Each row comes from the steps of one path. Every step used is in the known rows, and no mark comes twice. Write the path behind each row, first mark first.
Known rows
J, B, D, C, U: [ 20   1 -11  12  -1  19 -10  -1  -5  -7   4   5  23  13 -21   5   9   5
 -11 -12  -5 -28   1   8   4   8   7]
K, U, J, B, D: [ 13 -20 -12   9   9   5 -20   7  -9 -20  16  23  19 -12 -16  -4 -16   0
   4   1  -5  -5  17   3   6  35   1]
C, D, B: [  1   3   1   4 -12  -1   0   6  18   7   6  -2  -7   7   4  36   2 -10
   2 -14   2  -7  13   4  -4 -10   3]
D, C, B, J, U: [ 14  11  -9 -12 -15   8 -24 -11   1  14   8   0 -11  23  -7  15  35  -2
  -6   3  -1  -9  31  15  -5  -5  -7]
U, J, P, G: [  0  -5  -9  12   1  19 -12  -4   3   3  13   1  -3   9   1   0   0   7
  22  -4 -12  -7  12   8   5  22  -6]
K, U, J, P: [  1  -2  -5   1  -4   2 -16   2  -3   3  26   8   4  -4 -14 -12  -6  -2
   8   1  -9   2  18  -2   4  40 -13]
K, U: [  4  -2   2  -8   0  -6  -2   0  -4   7  15   1   5  -5  -9 -13 -10  -5
   0  -1  -1   6   7  -6   4  17   0]
D, C: [  5  12  -8   0 -11   7  -6  -4  -2  10   0 -14  -3  13  -3   6  16   4
  -8   1   7  -4   8   3  -2  -2   0]
P, J, U, C, G: [-12 -16   5  -1  -5   4  -3  -4 -10  -1  -3  20  -9  12   4   4  20 -30
 -20   4  -8 -12   5  26   0  13  -5]
P, J, B, D, C, U: [ 12  -1   0   7  -6  19 -12  -2  -4 -11   0  19  16  10 -17   7  20 -11
  -4 -10   3 -28  -5  18   7  17  13]
K, U, J, B, D, C: [ 17 -10 -19   8   0  10 -24   5 -11 -12  16  13  17  -3 -19   0  -4   3
  -2   1   1  -9  21   6   4  33   1]
D, C, G, P, J, U: [-18  -5   3   2 -17  20 -13  -3 -20  11  10  -5 -14  18  12  17  33 -16
 -17  -7   7  -5  14  19  15  17  -4]
P, J, B: [-10 -12   2   7   4  15  -5  -7  -9 -11  -9  21   3  -1  -5  -4  15 -11
   5  -1   4  -9  -4  10  12  18   4]
J, B, D, C: [ 12  -5 -19  15   8  19  -9   0 -10 -11  -4   3  16   7 -17  11  11   6
  -3   0   1 -21   7  10   5   8   4]
G, P: [ 0  0 12  9  0  8  4  7  0  8 10 -4  3 -2 11 16  5 -4  4 -7  1  8  0  4
 14  7 -2]
P, G, C: [ -6 -10  -9  -2  -1  -2   4 -12   8  13   6 -13 -10  11   5  -2   6   5
  22 -13 -14  -5   1   2   1  -2  12]
J, B, D, C, G, P: [  1 -18 -15  19   7  28 -10  -4 -16 -11   1  -4  11   7  -6  19  15  -4
 -10  -8   2 -17   6  13  20  20   1]
D, C, G, P: [ -9  -2  -4   4 -10  17  -7  -8 -10  10   4 -22  -8  13  10  16  21  -6
 -19  -7  10   0   4   8  13  11  -2]
P, J, B, D, C: [  4  -7 -10  11   3  19 -11  -1  -8 -16  -9  17   9   4 -13  13  23 -10
   4   1   8 -21   2  21   9  17   8]
K, U, C, G, P, J: [ -2 -20  10  -2   0  -1   1  -6  -3   7   5   4   1  -1   2   3   5 -37
 -18  -2  -1   5  -1  17  16  34  -2]
J, U: [ -4  -1   1  -1  -4   3  -5   7 -13   8  14  11  -1  10   0  -2   5   1
  -4   0 -10  -5  17   4  -2  -2  -9]
P, G, C, U, J, B: [  6 -15  -7   6  -8  10 -11 -13   6   4  15   4   5  14  -3 -10   1  11
  14 -22 -23 -17   0   1   0  11  16]
P, G, C, D: [ -7 -13  -6  -1  -3   1   4 -11  16  17  12 -18 -15  13   4  14   7  -2
  26 -22 -15  -5   3   5   0   0  18]
U, J, B, D, C, G: [  2 -22 -26  16   1  20 -28  -1 -14 -28  -2   8   8   1  -6  12   7   4
 -11   0   2 -17  12  12   3  24   2]
D, B, J: [  5   9 -10  -5   0   1  -9  -1  20   3 -12  10   1   5   2  22   9 -12
   1  -5   0 -12   8   4   0 -21  -7]
C, B, J: [ 13  -1  -1 -12  -3  -1 -16 -13  14  -1  -2   6  -9   2  -5  12  18  -7
   8   2  -1   0  12  10  -1  -1  -1]

Write each row's path
[ 15 -10   8   2  -7  -3  -6   4   0  -8   4  28  -6   6  -5  22  22 -23
  -4   8  -7 -16  20  37  -4   9   1]  P, J, U, C, B, D
[ -1  13 -12  -1   1   8  -9  -5  21  11  -5   8   2  10  -8  18  17 -11
   8  -5  -7 -19  11   6   4  -7 -18]  D, B, J, P
[  7  -4   2   4   0   0   2   5  -5  10   6  10   5  15  -2   2   6 -11
 -17   5 -17 -10  15  16  -5  -4 -13]  J, U, C
[ -9   1  -6   0 -20 -14   0   0  23   9   9 -12 -15   5  -1  33  15  -7
   8 -19  -8  -8  12   0  -7  -8   7]  G, C, D, B
[-10  -4  20   6  -6  12  -2  10 -10   9  17  16  -4   5  13  16  20 -16
   6  -6  -2   3  10  18  16  15  -3]  G, P, J, U
[  1 -16   9  19   8  20  -2   8  -6 -12   2  19  12  -8   0  23  14 -15
  14  -7   3  -8  -2  21  24  25   6]  G, P, J, B, D
[ 25  -5  -1  -6   0  -5  -6 -14  23   1 -13   5  -2   7  -6  16  18 -20
  -7   8  -8  -5   9  20  -5  -3  -4]  U, C, B, J
[ 26  15  -5   1 -11   5  -8   8   5  -1   8  -3  15  13 -14  13   7   0
 -12 -10   0 -22   2  10  -6  -2  11]  B, D, C, U
[  7  -6  -3  -3 -15  -1  -8  -8  13  10  18  -2  -3  13   5  -4   0   9
  14 -22 -20 -11  -1   3  -5   4  17]  P, G, C, U, J
[-12  -2 -10   5   0   7   4 -18   6  20  13 -16  -9  16  -8  -5  16   5
  27 -12 -23 -13   4   4   8  14  -3]  J, P, G, C
[  6   4  -3  -6  -2   6 -16 -18  14   6   5   2  -8   7 -15   8  26  -8
  14   2  -8  -8  15  10   4  12 -13]  C, B, J, P
[  7  -6  -5  -7   7   5  -6   2  16  14   2  11   6  14  -6  19  15 -29
  -4  -5 -21 -13  13  21  -5  -6  -9]  B, J, U, C, D
[ 15  11  -2  -3 -21   3 -12 -12   0   8   5 -15 -15  15  -4  14  24   7
  -7   4  11  -2  21   8  -5   2   1]  D, C, B
[  6 -17  -7   6   2   7 -19   0 -11  -9  16  18  13  -9 -12 -15 -13   2
   1   1  -5   2  15  -4   5  34  -3]  K, U, J, B
[ -8  -7 -15   8  -7   7 -13  -9   7   6  17  -4  -9   7  -2   1   9   9
  27  -7 -20  -9  12   5   1  23  -2]  U, J, P, G, C
[ 15   0  -6  -1  -1  -2   2   1  36  11 -13   2   4  10  -1  40  10 -31
  -8  -8  -8 -13   6  19  -7 -15  -3]  U, C, D, B, J
[-25 -18  12   3  -6  14  -7  -1 -19   0  11   9 -13   4  16  12  18 -23
  -9  -8   1   0   5  17  18  21  -4]  C, G, P, J, U
[ 11   6  -9  -3  -1  -1  -7   4  18  11  -8  20   6  17   0  24  14 -20
 -13   0 -14 -19  20  17  -6 -24 -16]  D, B, J, U, C
[ -2   5  -2   1  -8   9   3 -18  10  25  21 -13  -2  23 -11 -12  13   5
  20 -21 -28 -19  -2   1   5  14   1]  J, P, G, C, U
[  1  -3  -1  -5 -20 -18  -7 -14   9   1   9 -10 -21   0  -5   8  21   6
   9  -3  -8   0  14   1  -7   5   5]  G, C, B
[ 15  15  -5   4 -19  23 -17  -7   4  19  21  -9   5  28  -5   0  11   9
   1 -15  -9 -19   9   7  -3  16   1]  D, C, U, J, P, G
[ -9 -12  13  15   3  21  -1  -1  -7  -2   2  15   6  -3   6  12  17 -13
  10  -7   5   0  -3  14  25  24   2]  G, P, J, B
[ -5   6 -10  -4  11  11  -9 -10  12   8  -2   2   6   7 -15   1  19 -12
  14  -1 -13 -13   0   5   7  10 -16]  B, J, P
